Each row was made from one walk, in order. Every step used is in the known rows, and no mark comes twice. Write each row's walk.
Known rows:
rumerop -> kopid: [  6.6 -10.8   8.7 -20.0  19.9  -2.2   3.3  -2.9 -33.1   0.0  -5.6 -19.2
 -26.1  12.5 -11.3  10.6   6.1  -2.2  -6.3  -0.8   3.3  -4.4  -1.2 -15.7]
kopid -> mubok -> rumerop -> fanumeg -> nuzif: [ -1.9  12.0  -7.1   9.3 -35.8 -54.3  47.8  14.7 -22.4  -3.5  13.3   5.1
  23.7   8.1  32.7 -36.6   5.8  -9.2 -19.8   4.9 -25.3 -47.1  16.6 -15.1]
fanumeg -> rumerop -> kopid -> mubok: [ -4.6  15.5  35.3  -1.2  10.2 -15.0  24.7   6.3 -18.9   1.2  34.5 -10.0
   8.8  -8.0  -2.3  20.1   2.7 -43.8 -29.6 -25.0 -28.8  11.7   0.0 -42.3]
kopid -> mubok -> rumerop -> rusof: [ -6.4   6.1 -16.0  20.4 -17.3  -7.8   2.1  25.5 -11.3 -15.8  34.6  17.8
  38.6   7.9   9.9 -12.7  46.1 -20.9  13.2  25.8 -39.5 -14.1  36.2  -9.4]
bubo -> rumerop -> kopid: [  7.7  -1.6   7.7 -26.1  21.9  -9.6 -10.1   1.7 -26.8   2.8  12.5   4.9
 -34.5  -7.8  -2.1  43.2  -7.9  -6.5   2.8 -36.3  14.2   5.4 -34.4 -15.4]
nuzif -> rumerop -> kopid: [-16.8 -32.3  -0.2 -10.5  19.6   8.9 -11.7  -2.3 -17.6 -27.5  -4.7 -14.0
 -25.8  25.8 -14.5   5.5 -25.3  14.5 -33.1 -12.6   6.3 -19.3  18.3 -13.2]
kopid -> mubok -> rumerop -> fanumeg: [  2.9  19.0 -15.6   2.4 -29.7 -33.9  40.2   9.5  -7.8  -8.6  23.8  13.6
  38.6  -8.6  14.5 -25.2  42.6   2.4 -18.5  21.2 -14.6 -27.6  24.4  -8.3]
rumerop -> fanumeg -> nuzif -> kopid: [ -2.1   3.7   0.5  15.6 -32.8 -24.0  11.2   4.2   7.6  10.9 -26.0 -16.6
 -14.4  -7.2  17.7 -18.3  -8.5  19.9 -27.3 -18.4  17.4 -27.2 -13.6  20.2]
guki -> nuzif -> rumerop: [-11.1 -44.0  -6.8 -29.4  36.2  37.3 -39.7 -18.2  12.0 -33.3  -8.2 -17.8
 -22.3  24.8   3.1  10.2 -47.3   4.4 -12.9  20.5  15.0  -8.1  23.9  16.8]
rusof -> rumerop -> fanumeg: [ 21.2  15.5  17.9  18.9  -3.7  -4.6  29.0  -2.9  13.2  45.1  -7.7  -1.5
  -9.2 -19.0  12.0   3.6  28.5  11.2   9.9 -15.4   3.4 -10.7 -25.2  15.4]
fanumeg -> bubo -> rumerop -> rusof -> mubok: [ 35.2  51.2  29.8  11.9  12.0  10.2 -39.5 -13.3   2.5  38.1  -2.8  38.0
   6.0 -26.3  -9.9  10.3 -30.7  -7.6  41.9  -0.6  -8.6  70.7 -25.7  22.2]
guki -> nuzif: [ 12.7 -22.2   1.7 -41.8  34.9  28.2 -25.1 -19.7  -3.8  -8.5  -9.8 -22.3
 -25.8  12.1   6.4  17.3 -15.8 -12.3  11.0  30.2   8.0   3.1   4.7  14.6]
fanumeg -> nuzif -> rumerop -> rusof: [-21.5 -34.1  -1.6  38.9   1.9   4.0 -30.0  13.3  -1.0 -15.8  -5.2 -10.1
 -21.1  33.0  13.2 -12.2 -56.5 -12.6  -4.8  -4.6 -10.7 -26.1  13.2  11.3]
nuzif -> kopid -> rumerop -> fanumeg: [-19.4   6.7   2.2  19.8 -45.0 -10.7   6.8   2.9  17.5  10.0  -0.2  -3.9
  17.1 -15.3 -15.6   8.0  53.1  34.6 -28.8 -14.8  -3.0 -13.8   9.2   3.5]
rumerop -> fanumeg: [ 19.0   3.0   4.0  -6.5  -8.6 -11.6   8.1  -9.4  -0.5   7.2 -13.0 -15.7
 -13.8 -16.0   1.9  -5.0  12.6   4.6 -13.0  17.4  17.6  -8.5  -6.8  19.3]
bubo -> rumerop -> fanumeg -> nuzif -> kopid: [  1.3  12.3  -1.8   8.7 -32.9 -32.1  -3.1  10.7  13.6  15.5  -7.1   6.7
 -19.2 -24.6  25.3  14.0 -24.0  14.1 -17.5 -54.7  26.4 -16.5 -45.0  19.5]
rusof -> bubo -> rumerop -> fanumeg: [ 12.6  18.6   2.2 -19.9   6.8  -0.4  28.0 -17.3   7.2 -12.6  -1.9  -1.1
 -16.5 -50.4  10.7 -10.6   6.8  13.8  22.0 -41.2  56.9  25.0 -56.3  16.7]
bubo -> rumerop: [ 18.0  -2.9  -3.7 -40.2  10.1  -5.7 -27.4   1.8   0.3   4.0  12.9   6.3
 -29.9 -25.3   3.8  37.9 -16.9 -17.9  12.4 -28.0  12.9   9.1 -42.3   8.6]
nuzif -> rumerop -> fanumeg: [ -5.8 -17.1  -2.2   4.3  -8.3   0.0  -4.1  -5.8  15.0 -15.7 -10.6 -13.4
 -11.3  -3.2  -0.7 -12.9 -21.1  21.6 -37.1   9.2  21.0 -18.4  11.7  21.9]
fanumeg -> bubo: [ 25.8   8.2   0.0 -53.7  12.9   3.6   8.1 -23.5  12.9  -0.7 -31.1 -13.7
  -8.6  -9.4 -17.0  -7.4 -38.5  -6.2   1.5  27.1   3.1  21.8  -6.9   4.6]
guki -> nuzif -> kopid -> rumerop: [-27.4 -20.6   0.1 -16.0  -2.7  26.6 -26.7  -7.5  12.7  -5.2   1.6 -11.2
   5.9  12.8 -13.9  30.4  25.2  17.4  -7.2  -5.2 -10.8  -1.5  22.1   0.0]
mubok -> rumerop -> fanumeg -> nuzif: [  4.8  -1.1 -15.7  -1.5 -19.1 -30.9  32.6   8.7 -17.6  27.4  -9.0   2.0
   1.4  30.5  27.1 -26.0  -5.7   4.1  -5.0  10.0   0.0 -38.2   1.0 -10.7]
guki -> nuzif -> fanumeg -> bubo: [ 23.8 -28.2  -9.9 -28.1  56.2  17.7  -7.1 -31.5  19.2 -30.8 -36.7  -3.9
  -4.1  -4.6 -26.7  13.2 -52.5  -7.9   1.9  82.5  12.1  25.3  18.9  12.2]
fanumeg -> nuzif -> kopid -> mubok -> rumerop: [-18.5   1.9 -27.9  -7.5 -31.8 -32.2  15.5  33.1  -4.8 -12.7  12.7  12.3
  25.9  11.1  19.2 -24.1   5.4  -3.1 -17.4 -27.1 -33.6 -44.1  13.5 -20.4]

Which walk is each row?
[ 17.6  21.6   8.9 -10.1   8.4   8.7 -21.1 -11.5  17.4   2.1  -4.6  19.8
  -1.1 -22.2  -5.4  25.7 -37.5 -15.2  29.2   9.6   4.4  43.6 -23.6  13.4]
fanumeg -> bubo -> rumerop -> rusof
[ 27.7  20.2  -0.6 -58.3  15.2  -4.3  -8.6 -19.1  18.2   4.1 -13.4   9.3
 -13.9 -30.8  -8.2  24.5 -48.9 -11.6  10.5  -9.7  13.5  33.9 -37.4   7.5]
fanumeg -> bubo -> rumerop
[-22.3 -40.5   3.8  19.9  32.8  48.9 -53.7  -7.3  12.4 -27.8   1.7  -7.8
 -10.6  30.4   4.7  10.0 -29.6  -1.9   2.9  38.4   5.5   3.2  40.3  24.0]
guki -> nuzif -> rumerop -> rusof
[-16.8 -10.3   8.2  30.4 -12.5   8.7 -18.9   5.8  -6.6   4.1  19.2  -5.4
  10.0  11.3 -16.4  24.5  40.7 -12.6  15.2  12.7 -31.6   0.5  16.1  -5.4]
kopid -> rumerop -> rusof
[  1.0   3.8   4.1 -32.8  36.7   9.2  19.0 -11.6 -24.9 -23.0   5.4  -6.1
 -30.6 -18.6  -6.1   5.8   2.3   6.7  26.6 -62.1  45.5  27.7 -48.7 -19.4]
rusof -> bubo -> rumerop -> kopid
[-31.6  -6.1  -1.6  39.4 -33.7  15.2 -30.6  17.5  14.7   1.4  12.6   2.0
  20.5   3.4 -23.6  23.3  54.0  12.5   2.5  -9.8 -26.2  -2.6  19.8   2.3]
nuzif -> kopid -> rumerop -> rusof
[-16.3  18.5  13.7  -8.6 -16.0  12.6  12.0 -37.3  33.8   3.7 -25.1  -6.8
  28.4   2.3 -20.3   6.5   7.4  42.6 -20.3  24.9   4.1  17.1  28.4   5.7]
guki -> nuzif -> kopid -> rumerop -> fanumeg -> bubo
[ 13.4  -2.7   9.2   4.4 -12.9 -33.3  20.7  -4.1 -14.8  14.4 -20.7 -22.1
 -24.1   1.7  22.6 -17.2 -25.5  -5.3 -13.7   1.8   9.9 -25.5 -16.2   9.9]
rumerop -> fanumeg -> nuzif
[  8.3   1.2   4.6  10.3   6.8   6.9 -39.8  10.9   1.8   1.9  19.8  15.3
 -17.6 -18.5   7.0  37.3  -1.9 -23.4  29.5 -11.1   5.3  17.8 -27.0  19.3]
bubo -> rumerop -> rusof
[ -7.6  -1.1 -24.2   0.7  15.3  36.2  16.4   5.3  -4.1 -15.0   2.4   7.4
  16.2  16.5  -0.6 -37.4  43.0   3.9  56.0  11.7  15.7  16.7   6.3  -7.0]
mubok -> rumerop -> rusof -> bubo
[ 11.1   4.8  -6.8 -46.8  27.3  14.1   4.9 -10.0   2.8 -20.5   3.2  -2.5
 -25.6 -40.2  -0.1   1.2 -10.9  -4.4  38.3 -52.6  47.2  30.2 -58.5   7.5]
rusof -> bubo -> rumerop
[ 13.3 -23.4  -0.8   5.3  31.3   5.7  -4.1   8.6  18.7   1.6   9.4   0.0
  -6.8 -23.6 -20.3  37.4 -24.3 -43.7 -17.4  28.3  -3.3  13.1 -14.8 -12.3]
nuzif -> fanumeg -> rumerop
[ 37.2  54.6   9.0  -8.7  -7.6  -3.7  26.5 -24.1  -1.2  51.9 -22.5  28.8
  33.6   5.3  -6.9 -40.6   2.5  29.5  10.2  39.4  -8.8  35.8  14.8   0.2]
rusof -> mubok -> rumerop -> fanumeg -> bubo
[ 26.8  20.5  25.2  39.7   8.7  19.9 -42.8   3.3 -19.1  33.2   4.2  12.4
   1.4  -1.6  -4.7  -7.4  16.6 -10.5  34.6  15.2 -21.0  34.0   0.9  20.5]
rumerop -> rusof -> mubok
[ -2.6 -19.2  -4.3 -29.7  16.7  35.1 -34.8 -10.1  17.8 -11.6 -16.8 -15.7
 -14.9   3.9   0.8  16.2   1.0  11.2  -3.4   9.3  14.8   0.7   6.2  22.4]
guki -> nuzif -> kopid
[-23.2  -4.2   9.8  13.3 -19.4  12.7  -6.0 -18.0  17.3  -0.2  -0.7 -10.6
  15.4   7.6  -6.9  19.7  41.3  36.2 -21.0   6.5   4.5  -7.5  22.2   9.2]
guki -> nuzif -> kopid -> rumerop -> fanumeg
[ -1.4  -6.8 -21.0   9.6  -0.8  17.8 -13.2  16.2  -5.6   7.6  13.9  13.5
  14.4  28.4   1.4  -1.3  34.2  -6.8  29.1  35.2 -16.0  -5.4  22.8  -5.9]
mubok -> rumerop -> rusof
[  4.1   3.1   0.8 -13.9  -4.1   0.6  14.6 -29.1  33.3 -14.6 -34.2 -10.6
   3.4  -8.0 -11.2 -26.4 -55.7  27.1 -38.7  28.9  20.3   0.8  18.9  19.7]
nuzif -> rumerop -> fanumeg -> bubo
[ 16.8  20.9   4.9  -4.9  21.1   1.2   0.1   4.7 -48.1  40.8   6.4  20.9
   7.4  37.9 -10.5 -12.8  32.8  15.6  13.6  -3.6 -19.2  11.0  12.1 -33.3]
rusof -> mubok -> rumerop -> kopid
[ -1.1 -12.4 -10.7 -14.1 -13.6 -10.0 -13.0  13.9   4.9   3.2 -20.3 -16.0
 -23.5   2.8   5.5  -6.6 -26.0   1.1 -13.3 -28.1   2.2 -23.5 -17.7   8.4]
fanumeg -> nuzif -> kopid
[  3.2   5.9  20.5  23.5  10.5  23.9 -16.9   7.1  14.2  25.3  20.4  -1.7
  -1.0   2.2   4.5  30.6  -6.3 -45.8   9.3  12.2 -14.2  30.9  -8.5  -5.6]
fanumeg -> rumerop -> rusof
[  8.1   6.6 -20.4 -13.1 -16.0  -9.8  24.0   0.7  -3.7  17.2  -0.2   7.0
   9.1  10.9   9.9 -13.6  33.1  14.0  -3.8  29.6   6.2 -20.6  11.8  -2.4]
mubok -> rumerop -> fanumeg
[ -9.7  -2.3  14.9  21.9 -32.1 -37.4  26.7  -1.6 -18.8  21.3  -2.7 -17.0
  -3.2   9.3   7.9  -0.8  -4.2  -1.0 -15.6 -13.2 -15.4 -32.8  -4.7 -12.1]
kopid -> rumerop -> fanumeg -> nuzif
[  3.4 -24.5   9.6  18.6  45.3  -0.5  12.3   7.4  -8.4  -1.7  10.1   0.0
  -9.8  -2.3 -27.1  40.9 -14.6 -34.7 -25.5  19.3  -2.7  11.3  -4.8 -37.3]
nuzif -> fanumeg -> rumerop -> kopid
[-34.1  13.1 -22.2  32.6 -23.3  -1.2  31.5  28.1  -3.4 -34.7  10.1  13.0
  40.0   8.5  15.7 -60.2  32.1   6.5  27.1 -32.9 -10.2 -12.5  13.3 -13.5]
fanumeg -> nuzif -> kopid -> mubok -> rumerop -> rusof -> bubo
[ -9.0   4.5 -25.6   8.6 -37.5 -22.5  22.2  16.7   3.8  19.8 -15.2   9.5
   7.7  24.7  22.3 -26.3  10.6  28.1 -18.5 -10.3   7.2 -38.7   5.2  -3.7]
mubok -> rumerop -> fanumeg -> nuzif -> kopid
[-28.5  19.0 -27.4  20.4 -19.6  20.6  21.9  22.5  11.7 -43.1  19.2  19.0
  51.2 -13.4  -2.3 -49.9  72.6  17.2  26.3 -14.2  -4.6   4.5  23.8  -3.1]
nuzif -> kopid -> mubok -> rumerop -> rusof -> bubo
[-13.0  12.3 -17.3  11.8  -0.1  10.8  31.9  14.5  -9.7 -41.1  24.5  11.2
  41.9  -4.5   2.8 -48.3  57.1  -7.9  43.1   2.6 -10.6   5.3  20.4 -10.9]
kopid -> mubok -> rumerop -> rusof -> bubo
[ -1.6 -11.5  18.8  29.8  27.1 -24.9  27.8  14.2 -15.1 -25.5  32.1   6.3
  16.1 -21.4 -22.5  31.2  -0.7 -46.2 -40.6   9.4 -26.8   3.1   6.7 -43.4]
nuzif -> fanumeg -> rumerop -> kopid -> mubok
[-18.1  20.4  26.7  74.9 -30.3  -3.9 -34.6  20.5 -13.7  44.2   8.4  16.3
  21.3  19.7  -8.7  -4.5  20.7   8.8  15.6 -36.6 -47.6  11.0   7.8  -0.4]
fanumeg -> nuzif -> kopid -> rumerop -> rusof -> mubok
[-11.0 -39.1  -6.8 -11.9   6.7  -8.3 -17.1   4.0  -0.5 -16.8 -15.2 -19.4
 -35.2  23.1   9.1 -13.0 -76.1  -7.1 -23.6 -21.0  -1.4 -35.4  -2.1   3.5]
fanumeg -> nuzif -> rumerop
